Known rows, with every step that occurs:
Y-W-H: [-12  -6  -6   6  -1 -13  -1   9  -5  10 -19   8   0   0  -3  12   9   3
  -4  19  -4   6  33  -3 -13]
Y-W-U: [-22 -14  -8  15   4 -14   1   8 -32   9  -9   1   4  -2   6  20  -1   7
  -9  14  10   6  38 -26  -6]
T-R: [ -9  -5  14 -13   6   3  -2  10  -7  -1   6  -6  -5   4   2 -16 -14   1
  21  -8 -10  -4   2   2 -11]
X-R-T: [-15  -8  23 -24   8 -14  -1  28  -4   5  18  -4  -8   6  -4 -17 -16  -5
  21 -10   3 -13  18  20  -8]
X-R-Y: [ -3 -11  15 -27   9 -16   1  15 -20  -8  20  -2  -6   5  -6 -11 -15 -11
  20  -9  -5 -13  25   2  -3]
C-T-R-Y-W: [ -8 -19  29 -22  11 -16  -2   5 -24  -6   9  -4  -9   1   0 -17 -28   5
  42  -1 -19 -12  38  11 -30]
K-W-H: [  2   6  -3   7  -5   3   2  -5   7  19   2  -4  -4  -7   5  -2   8   7
 -17  18   3   2   2   3   1]
T-R-Y-W-U: [-28 -26  10  -8  13 -25   2  25 -55   5   6  -7  -5   1   2   7 -21   5
  32   2  -3  -6  57 -23 -20]
C-D: [ -2   2  -5   3  -2  -4   5 -14  12 -17  10   2   1 -11  -4  -7  -8   0
 -10   2 -11   4  -4  18   2]
H-C-T-R-X: [ -4  -9  12 -27   6  10  -1 -16  18 -12   8 -10 -11   2  -9 -41 -36  14
  24 -23 -33  -3   2  34 -15]
W-C-T-R: [ -6 -16  20 -12   3  11  -1  -9   4  -2   2   0 -14  -6  11 -23 -29   8
  11   2 -30  -4   3  22 -11]
Y-W: [-11  -5  -1   4   3 -11  -3   5 -16   9  -6   5   3   1  -4   9   2   5
   1   7   0   1  26 -10 -10]
K-W-H-C: [  5  13 -10  14  -7  10   6 -16  18   9  11  -5  -6  -2  -6 -16   0  15
 -11   9 -12   5  11   3   1]
H-C-D: [ -1   8 -13  10  -4   4   9 -25  23 -27  18   1  -1  -5 -14 -23 -17  10
  -5  -5 -24   8   4  20   2]
K-W-H-C-T-R: [  4   6  11  -3  -1  19   5 -23  27  -1  17 -13 -15  -1   4 -44 -23  21
  11   6 -28  -2   4  24 -16]
T-C-D: [-19  -2  -8  15  -1  -4  14 -32  15 -21  17   7  -5  -9  -8  -5 -18  -6
   4  -3 -20   8   4  21  -6]
H-W-U: [  3 -14  -9  26  -1  -6   5 -13 -13  -7  12 -11  -4 -15   6  10  -5   0
 -22   2   2   3  17  -6  -4]
X-R-T-C-D: [-34 -12  15 -10   8 -19  11  -3  13 -17  35   1 -12  -2 -11 -23 -35 -11
  23 -13 -15  -5  23  42 -14]
C-H: [ 12  -9   9 -11   1   2   5  -1   1 -22  -2  -3  -6   7  -3 -12  -5   0
   2  -1 -10   6 -12  18   2]
H-C-T: [ 11   5   2   3  -1  15   4 -27  28 -19  10  -3  -6   0  -3 -26 -17  13
   5  -3 -21   0   0  17  -7]
H-C: [  1   7  -7   6  -1   8   5 -11  11 -10  10   0  -1   5 -10 -15  -8  10
   6  -7 -13   3   9   1   0]
C-H-W: [ 25 -14   6   4  -2  -3   7 -18   4 -30  11  -9 -11  -5  -6 -14  -8  -4
 -11  -5 -17   6  -8  29  -5]
T-C-W-Y: [-18 -15   4  18  -1  -1  15 -19   5  -8  38   5  -8 -16  -4  -6 -20  -3
   2   4   8   6   3  16 -22]
C-W: [ -1  -9   2   9  -1   9   7 -10  -3  -3  23  -4   1  -9  -2  -7  -8   2
 -12   3   4   0  -6  15  -6]

Rows:
[  1  -3  -4  14  -2  18  11 -20  10 -14  31  -5   0  -6 -12 -22 -16  12
  -7  -4  -9   3   3  16  -7] | H-C-W
[-12 -28  21 -23   9 -19  -1   1 -24  -3   9   9 -12  -2  -2 -10 -29   2
  11   8 -22 -12  53  14 -13] | X-R-Y-W-C-T
[  3   0  15 -10   4  17   3 -17  20 -19  15  -9 -11   6  -1 -41 -31  14
  26 -11 -30  -5   2  23 -18] | H-C-T-R
[-14 -36  24 -25  10 -21   2  17 -40 -12   1   4 -16   5 -10 -12 -31   6
  34  -2 -33   0  40  13 -14] | T-R-Y-W-C-H
[ -6 -24   4  -2   1  -7   2   1 -17  -8 -15  12  -8   1  -5   1  -9   9
  -8  11 -21  11  22  11   1] | Y-W-C-H
[ -1 -11  -2  10  -5   8   8  -4   8  -1  11  -2  -2 -12  -1  -1   0  -1
 -17  16   2   6   2  20 -10] | C-W-H
[  2 -12 -10  22  -7  -6   8 -33  12 -19  17   3  -8 -28  -6  -5 -18   1
 -32   4 -30   7  11  31   1] | H-W-C-D
[-30 -13  21 -15  10 -14   7  11   1   0  26   0 -13   9  -7 -15 -26 -11
  34 -16  -5  -9  26  24 -16] | X-R-T-C
[ -9 -35  19 -31   9 -25   3  16 -39 -16   8   9 -14   8 -13  -9 -24  -2
  13   3 -26  -3  48  14  -3] | X-R-Y-W-C-H
[-18 -22  29 -26  10 -12  10   9   2 -21  24  -2 -20  15 -10 -27 -31 -10
  37 -17 -16  -3  14  42 -14] | X-R-T-C-H
[-33 -22  27  -5   6 -15  14   9   3  -4  56   1 -15  -8  -7 -20 -37  -8
  24  -6  14  -8  21  37 -30] | X-R-T-C-W-Y
[  5 -14  -3  17  -5  -2   3 -20   0  -3   9   2  -9 -18  -2   2  -9   1
 -22   1 -19   3  15  13  -1] | H-W-C
[ -2 -32  12 -12   4 -21   3   8 -36 -13  -4  10 -11   0 -12   4 -17   4
  11   7 -25   5  39   9  -2] | R-Y-W-C-H
[-16 -14   1  17   1  10  15 -26   1  -9  30   0  -4  -8  -5  -4 -18  -4
   0  -2  -6   4   2  19 -16] | T-C-W
[  6 -19   8  14  -3 -13  15 -29  12 -36  28   0 -20 -10  -9 -11 -18  -7
   3  -4 -12  11   2  31 -21] | T-C-H-W-Y
[  0  -7  22 -17   6   9  -1  -6   8 -11   8  -8  -9   2   9 -27 -22   6
  22  -4 -16  -7  -7  20 -18] | C-T-R
[ -5 -24  13  -4   3 -16  -1  -5 -21   1  -3   9 -10  -9  -2   4 -20   7
  10  12 -22  -5  44   8 -12] | R-Y-W-C-T
[ 16 -17   5  15  -6   4   3 -36  15 -10   9   0 -14 -21   5  -9 -18   5
 -20   5 -27   0   8  32  -8] | H-W-C-T
[ 23 -14  10   5  -5 -12   7 -12   8 -31  20  -4 -15 -13  -5 -15 -10  -2
 -10   1  -2   7  -6  28 -12] | C-H-W-Y
[  9 -29  24  -9   3  -7   3 -18  -9 -17  24  -8 -22 -18   1 -25 -38   2
  20  -7 -39 -10  26  33 -22] | H-W-C-T-R-Y
[  1   4 -12   7  -5   7   6  -6  21  -8  -3   2  -5   3 -10 -10   0   6
   1   5 -17   9  14   7  -3] | W-H-C
[-26 -30  17 -24   8  -8  -7  -3 -14  12 -13   4 -11  -9  -1 -14 -32  12
  10  -3 -30  -2  32  27 -16] | Y-W-C-T-R-X
